Each row was made from one path, in order. Every step used is in the known rows, and no mark comes twice. Write each row's path.
In the rows, 128 means zero.
Known rows
sadiden-pesuzev-sunem-kabed: [129 131 117 156 133 132 101 109 127 122 145 164 150 123 142 116 107 135
 226 146 129 117 114 121 117 112 111 137 127 106 124 151 118 125 126 125
 134 134 114 147 133 138 103 142 125 112 144 122 131 101]
fatul-pesuzev-sunem-lene-sadiden-fipel: [121 126 108 154 159  84 129 131 126 141 146 112 134 118 153 129 111 137
 207 128 109 123 109 125  44 116 113 178 126 116 126 145 157 144 120 130
 169 113  96 179 118 134 128 145 125 130 157  76 122 136]
fatul-dugeb: [130 134 121 125 135 123 136 125 135 138 114 140 122 136 123 117 128 124
 125 127 126 129 134 124  60 130 139 135 128 138 137 141 132 130 112 128
 132 126 125 140 137 126 120 135 127 135 126 164 133 126]
pesuzev-sunem-kabed: [125 131 116 152 135 140 122 121 135 124 138 123 143 109 146 123 115 141
 180 144 117 127 112 123 111 112 113 141 128 126 141 145 124 123 121 128
 145 122 124 146 128 134 115 141 129 128 145 132 133 101]
sadiden-pesuzev-sunem-fipel-fatul-dugeb: [132 129 107 143 133 138 139 112 138 134 112 189 115 149 154 137 112 138
 245 144 123 119 123 109  56 129  99 152 117 125 130  98 111 121  99 129
 150 133 114 140 125 143 101 152 107 108 179 178 123 100]
sunem-fipel-fatul-pesuzev: [127 130 122 141 154 150 153 136 126 118 151 162 111 120 149 147 120 133
 171 130 101 128 128 120  71 134 116 164 118 124 128  84 120 120 106 133
 128 137 124 109 120 149 120 125 114 117 144 131 133 108]
sunem-kabed-fatul: [123 121 125 131 137 136 125 118 137 118 168 140 129 107 150 135 119 101
 164 134 127 131 125 121 119 123 132 135 131 121 132 119 118 136 129 129
 121 126 140 129 120 120 118 119 126 122 116 127 136 107]
fatul-kabed-sadiden-pesuzev-sunem: [118 125 119 130 125 116 106 118 118 137 110 164 136 105 149 107 117 131
 197 138 135 108 115 124 111 118 133 128 127 122 123 160 112 140 129 129
 138 131 161 167 129 115  88 133 109 112 167  81 122 123]
lene-fatul-pesuzev: [126 122 124 124 159 116  92 133 129 121 149 129 125 104 123 137 120 135
 127 123  98 125 128 132  73 127 132 143 132 125 130 144 138 152 118 128
 124 127 115 175 122 126 118 119 142 116 123 106 125 123]
fatul-pesuzev-sunem-kabed: [126 131 112 163 149 142 119 126 130 118 146 127 139  97 142 112 110 136
 175 146  97 127 112 125  45 111 115 168 128 116 138 155 128 125 116 128
 140 130 119 160 133 143 107 135 133 129 138 106 132 101]
fatul-pesuzev-sadiden: [118 123 125 141 137 117 120 132 131 119 174 114 127 111 120 120 111 130
 135 113 102 127 125 130  32 132 123 150 125 123 123 155 139 127 127 124
 121 134 144 121 138 115 103 118 146 126 123 109 131 128]
pesuzev-sunem-kabed-fatul-dugeb: [123 122 104 142 128 129 128 107 154 129 128 136 130 103 159 120 117 111
 180 144 113 134 117 112  40 117 126 149 134 130 147 143 121 139 112 127
 145 120 136 166 126 122 106 137 124 131 140 158 124 101]
kabed-sadiden-fipel-fatul-pesuzev-sunem: [124 114 114 142 118 121 149 126 137 140  86 135 130 103 163 138 110 148
 211 145  97  97 110 133  73 117 112 178 114 119 127 111 140 133 101 129
 120 117 165 146 105 137 110 141  86 109 168 101 117 127]
fipel-fatul-kabed-sadiden-pesuzev: [126 123 130 119 122 126 132 125 116 136 130 195 135 113 146 136 118 129
 193 136 137 105 128 120 129 122 140 129 120 130 110 117 112 129 113 131
  96 139 169 118 112 128  99 125 100  97 147 105 133 129]
lene-sadiden-pesuzev: [121 127 130 127 137  86 104 116 117 132 130 172 149 150 128 132 109 119
 175 118 148 130 129 133 119 128 135 123 125 117 102 131 131 140 131 127
 127 131 100 147 123 125 119 152 142 123 128 119 121 126]
sunem-lene-sadiden: [116 126 124 132 152  94 132 132 123 132 191 114 132 140 144 148 124 128
 143 120 138 140 125 119 112 129 130 133 129 129 123 135 140 133 137 135
 170 124 111 137 118 127 130 143 144 137 120 119 131 142]
fipel-fatul-pesuzev-sadiden: [123 116 127 140 121 124 142 132 136 116 168 138 131 105 130 145 111 139
 150 127  98 123 125 126  42 130 108 152 117 125 118 123 136 111 110 128
 106 136 152  94 120 128 106 121 132 116 131 123 125 130]
fipel-fatul-pesuzev-sunem: [131 122 112 149 113 133 148 128 140 121 109 138 133  99 142 140 119 141
 159 151  93 123 117 126  56 118 104 162 119 124 126 123 133 114 108 130
 135 132 128 133 112 143 115 136 116 121 153 111 109 124]
lene-sadiden-fipel-fatul-pesuzev: [127 123 128 131 138  91 148 134 128 139  99 163 145 125 138 147 108 131
 184 129 109 120 121 140  62 119 125 168 112 124 112  97 151 138  98 130
  98 117 107 141 102 138 141 141 119 116 148 104 124 129]
sadiden-fipel-fatul-pesuzev-sunem: [135 122 115 147 117 128 147 129 139 131  79 137 136 107 146 138 112 144
 203 150  94 109 111 130  66 113  95 174 116 121 126 110 142 124  96 125
 114 118 123 141 112 142 132 133 100 107 174  98 113 125]
kabed-sadiden-fipel: [119 123 129 120 130 111 128 128 125 146 109 128 123 131 146 123 119 136
 181 122 134 103 123 134 141 127 138 137 124 121 128 116 134 145 122 128
 111 113 162 135 120 122 119 134  96 117 144 117 133 131]
pesuzev-sadiden-fipel: [122 120 130 125 126 110 123 126 133 140 137 111 129 127 129 127 111 139
 185 113 128 113 121 132 106 128 109 130 123 126 125 117 142 130 118 124
 107 112 143 113 135 106 120 116 125 113 147 122 137 131]
sadiden-pesuzev: [134 129 128 132 130 119 106 117 117 128 131 174 134 140 123 125 120 118
 177 128 140 120 131 123 131 128 126 120 129 112 111 135 123 131 124 126
 116 139 118 131 133 133 116 131 125 112 130 120 126 127]
kabed-fatul-dugeb: [126 124 117 118 123 118 136 116 147 132 119 145 116 123 140 125 130  97
 130 126 122 133 136 116  58 133 138 133 134 135 135 130 125 146 122 128
 135 126 141 149 127 116 121 122 122 130 129 154 122 128]
fatul-kabed-sadiden-fipel: [122 127 131 113 141 116 131 135 116 153 100 139 127 105 144 111 123 134
 172 119 131 101 120 130 121 119 147 133 125 133 133 129 128 146 118 128
 101 112 166 150 128 110 118 116  96 114 155  84 141 128]
sadiden-fipel-fatul-dugeb: [140 131 121 122 126 121 162 126 141 148  82 158 125 137 133 137 123 135
 181 136 122 112 129 123  72 121 121 151 113 138 131  94 136 129  90 129
  97 115 123 125 120 136 137 130  95 110 153 168 134 129]
kabed-fatul-fipel: [124 118 126 124 117 125 131 117 142 129 124 139 112 120 147 134 128  93
 136 132 120 133 132 119 136 137 132 131 143 125 133 120 115 145 119 120
 122 119 145 148 126 113 136  87 133 126 100  91 118 125]

Write each row's path
[115 128 116 156 152 121 121 125 127 136 123 134 133  99 159 108 103 146
 226 138 101  99 106 130  57 109 129 177 122 108 139 147 139 140 113 126
 123 115 154 164 122 137 101 146  99 119 152  94 138 102]
fatul-pesuzev-sunem-kabed-sadiden-fipel
[116 126 119 151 143  97  96 108 125 129 141 165 159 133 147 127  99 133
 226 136 138 129 111 131 104 112 117 140 126 112 115 145 128 137 124 129
 140 124  97 164 120 135 106 164 145 121 144 121 126  99]
lene-sadiden-pesuzev-sunem-kabed
[133 124 125 139 132 135 148 137 129 119 130 159 129 109 131 142 122 132
 137 138 100 121 129 130  69 124 124 155 118 126 119 113 131 117 111 130
 111 138 131 115 112 145 125 125 118 119 128 121 124 127]
fipel-fatul-pesuzev
[116 118 117 113 138 105  76 116 124 134 118 149 139  96 148 130 115 143
 202 133 128 107 115 125 120 118 129 119 133 128 125 159 117 159 124 128
 140 122 155 201 117 107  81 125 124 101 167  81 122 117]
lene-fatul-kabed-sadiden-pesuzev-sunem
[127 115 131 124 107 115 146 126 140 138 135 119 135 129 137 149 110 147
 196 125 123 107 121 128 111 126  97 140 111 134 120  90 140 125 107 126
  96 116 148  95 115 114 123 120 113 103 154 139 132 136]
pesuzev-sadiden-fipel-fatul
[127 127 120 112 147 108 104 125 141 136 127 130 125 126 123 136 126 137
 127 121 116 129 131 123  69 129 134 129 131 145 139 140 131 152 109 128
 134 118 117 179 127 116 117 130 141 122 129 168 131 122]
lene-fatul-dugeb
[122 122 110 133 145 122 106 121 144 130 173  91 112 113 153 147 126 147
 169 143 111 129 118 110 134 127 103 139 147 132 147 144 127 142 109 123
 178 111 118 189 120 122 121  93 143 122 123  86 123 129]
pesuzev-sunem-lene-fatul-fipel
[111 126 114 158 149 131 118 124 130 120 154 131 133  97 157 108 108 142
 178 140  99 115 110 125  56 115 133 169 127 113 138 156 128 131 121 130
 138 128 163 154 123 137  91 147 117 130 135 108 132 101]
fatul-pesuzev-sunem-kabed-sadiden
[126 124 125 129 131 148 154 131 134 122 150 148 112 135 150 158 124 139
 175 132 124 125 125 121 130 134 108 140 116 131 130  69 114 116 110 132
 134 126 130  98 112 143 125 132 116 116 150 156 134 109]
sunem-fipel-fatul
[114 116 114 144 130  90  96  99 135 123 146 169 157 120 161 138  99 105
 234 138 131 133 113 126  98 116 117 139 130 109 114 135 122 151 128 127
 145 123 114 168 112 121 103 150 142 119 143 111 115 101]
lene-sadiden-pesuzev-sunem-kabed-fatul
[135 127 129 120 120 139 155 136 128 128 119 157 136 101 133 139 131 132
 141 140 120 124 126 125 118 119 124 128 122 142 127 111 120 116 103 130
 106 133 137 117 117 126 130 109 120 115 148 112 132 127]
fipel-fatul-kabed
[140 130 132 120 126 134 158 135 128 147  89 163 135 103 137 137 125 136
 182 134 123 108 122 126 125 113 119 136 116 138 129  89 128 127  97 128
  86 116 127 120 116 129 140 108 104 101 167 102 134 128]
sadiden-fipel-fatul-kabed
[116 121 117 137 116 113 104 110 124 131 114 151 132 132 153 121 114 134
 208 137 134 105 117 124 130 125 125 130 128 111 120 147 120 138 131 127
 145 129 161 153 121 127  91 154 108 115 152 115 115 126]
kabed-sadiden-pesuzev-sunem
[123 116 115 142 125  88 147 126 137 138  77 143 149 117 149 145 104 142
 201 143  99 119 109 139  55 114 109 173 111 123 117 110 150 134  97 129
 126 108 107 160 101 138 134 152 120 118 169  99 109 123]
lene-sadiden-fipel-fatul-pesuzev-sunem
[125 123 115 149 123 131 105  97 144 122 143 173 133 116 161 122 106 100
 236 148 125 124 118 111 118 120 114 141 146 108 129 143 103 138 115 119
 127 125 129 168 130 122 110 102 128 112 118  82 121  99]
sadiden-pesuzev-sunem-kabed-fatul-fipel
[122 117 112 144 120 136 122 108 148 116 142 122 134  96 162 131 117 115
 187 148 115 129 111 120 107 116 111 143 132 119 138 127 120 133 128 128
 146 121 138 152 119 122 111 130 130 124 142 120 122 103]
pesuzev-sunem-kabed-fatul
[120 128 115 139 135 139 129 123 133 125 124 114 113 127 153 132 121 142
 182 135 118 130 114 119 118 131 108 141 127 125 145 113 116 126 122 130
 172 119 123 145 129 131 115 138 129 130 170 131 125 102]
pesuzev-sunem-fipel
[111 115 105 148 137  87 127 122 136 122 172 117 124 102 166 145 117 105
 177 135 105 143 115 118  37 127 118 169 131 117 123 149 143 152 132 133
 191 124 121 181 109 126 115 138 145 139 138  75 109 138]
kabed-fatul-pesuzev-sunem-lene-sadiden
[111 121 117 145 130 133 121 118 134 128 145 111 137 107 164 121 113 147
 186 146 121 115 110 126 121 116 128 148 126 121 141 151 119 134 126 128
 146 119 166 143 117 131  94 150 112 129 138 131 136 102]
pesuzev-sunem-kabed-sadiden
[122 123 131 113 118 130 153 136 125 133 125 154 132 103 149 138 127 137
 146 139 126 113 125 127 120 122 139 131 120 140 129 113 115 127 111 132
 110 127 180 110 108 122 109 117 102 117 145 114 133 129]
fipel-fatul-kabed-sadiden
[129 122 122 121 115 110 154 124 150 147 123 133 127 137 134 137 111 144
 190 121 120 111 127 122  43 127 107 148 113 141 129  97 141 125  92 125
  90 113 145 101 129 114 119 126 107 108 154 175 139 130]
pesuzev-sadiden-fipel-fatul-dugeb
[138 123 131 125 114 127 152 128 138 141 100 148 131 128 138 150 120 140
 185 140 126 109 124 129 142 119 110 142 116 128 122  77 136 122 102 128
  95 115 125 109 109 137 144 125  96 104 153 131 128 130]
sadiden-fipel-fatul
[124 120 127 132 129 117 152 135 127 136 111 150 122 113 152 139 113 139
 185 131 108  96 122 133  84 123 133 170 114 120 121 104 140 135 106 129
  93 122 164 127 103 137 119 128  84 106 143 108 129 133]
kabed-sadiden-fipel-fatul-pesuzev
[123 118 112 134 142 116  91 128 138 119 124 116 131  93 133 135 117 146
 149 136  91 126 115 130  58 120 112 149 131 126 136 153 139 145 116 127
 153 122 114 196 119 127 108 129 144 120 149  98 115 118]
lene-fatul-pesuzev-sunem
[127 120 120 121 155 116 105 131 130 125 207 108 113 118 139 152 129 143
 148 125 124 126 125 114 136 128 118 128 135 131 133 134 136 144 131 132
 160 125 117 156 115 121 123 115 136 116 124 122 136 141]
sunem-lene-fatul
[119 124 125 113 162 108  84 127 110 135 211 162 118 109 149 137 121 135
 200 117 139 108 126 113 129 124 144 119 134 126 122 159 121 154 127 132
 145 132 154 169 119 111  87 112 115  97 134  80 143 137]
sunem-lene-fatul-kabed-sadiden-pesuzev
[119 110 125 131 122 105 120 121 136 130 149 121 117 101 139 130 108 106
 186 108 104 116 122 130  36 130 116 157 126 116 122 126 145 151 121 123
 104 119 153 137 128 101 115 103 125 112 142  85 123 132]
kabed-fatul-pesuzev-sadiden-fipel
[132 121 133 117 115 120 149 132 135 143 125 140 141 105 135 137 114 144
 196 125 121 110 120 131  89 118 108 135 113 142 125 103 131 119 100 126
  86 114 149 106 125 104 123  99 115 100 169 105 136 129]
pesuzev-sadiden-fipel-fatul-kabed
[131 127 113 162 135 147 143 127 136 112 145 156 147  93 150 132 109 145
 188 157  93 120 110 125  57 108 104 173 120 120 133 125 127 112 105 129
 125 132 124 131 114 153 114 135 122 119 145 122 129 102]
fipel-fatul-pesuzev-sunem-kabed
[131 123 116 143 118 121 107 112 127 127 107 154 139 128 135 121 117 130
 198 142 132 118 118 123 120 121 107 129 129 114 119 143 124 127 132 125
 141 134 114 154 130 131 109 140 121 113 157 110 113 124]
sadiden-pesuzev-sunem
[122 125 127 138 138 109 119 132 129 136 140 115 124 115 122 119 106 133
 177 109 107 113 122 132  35 127 115 155 122 118 124 144 149 135 115 123
 102 120 135 130 139 114 112 116 125 116 141  96 135 129]
fatul-pesuzev-sadiden-fipel
[134 128 119 124 120 130 160 129 144 137 113 155 127 133 133 138 129 133
 139 137 120 127 134 118  70 127 125 141 119 142 132 106 126 121 100 130
 115 128 133 119 119 138 124 132 111 123 136 181 130 128]
fipel-fatul-dugeb
[126 124 109 148 126 129 134 127 132 125 166  94 119 120 149 133 130 140
 170 145 121 127 114 111 115 123 100 142 130 125 138 144 133 122 130 130
 183 125 126 142 127 132 120 133 124 131 147 115 121 140]
pesuzev-sunem-lene
[116 119 115 137 122 130 131 112 130 124 136 163 113 139 175 152 110 145
 252 140 131 107 116 119 134 131 102 146 115 117 121  84 107 125 116 132
 150 129 163 117 106 138  90 150  96 103 175 140 119 104]
kabed-sadiden-pesuzev-sunem-fipel-fatul
[125 121 129 112 145 118 101 123 141 131 134 124 122 124 133 139 125 134
 129 129 117 128 132 126 149 132 125 125 144 135 140 127 123 152 107 121
 119 112 118 177 123 116 130  92 148 117 103 102 130 120]
lene-fatul-fipel
[124 127 126 141 152 128 147 133 128 134 149 162 129 109 158 133 103 142
 213 137 108  97 118 129  74 113 132 181 111 113 125 104 132 133 102 129
  84 124 162 119 108 142 113 132  85 104 133 121 145 111]
sunem-kabed-sadiden-fipel-fatul-pesuzev
[117 117 119 132 165 106  94 134 131 116 250  95 115 103 133 147 115 145
 164 110  99 126 124 114  42 133 111 150 134 129 129 159 144 141 122 129
 153 126 132 146 127 108  97 106 152 115 118 103 138 140]
sunem-lene-fatul-pesuzev-sadiden
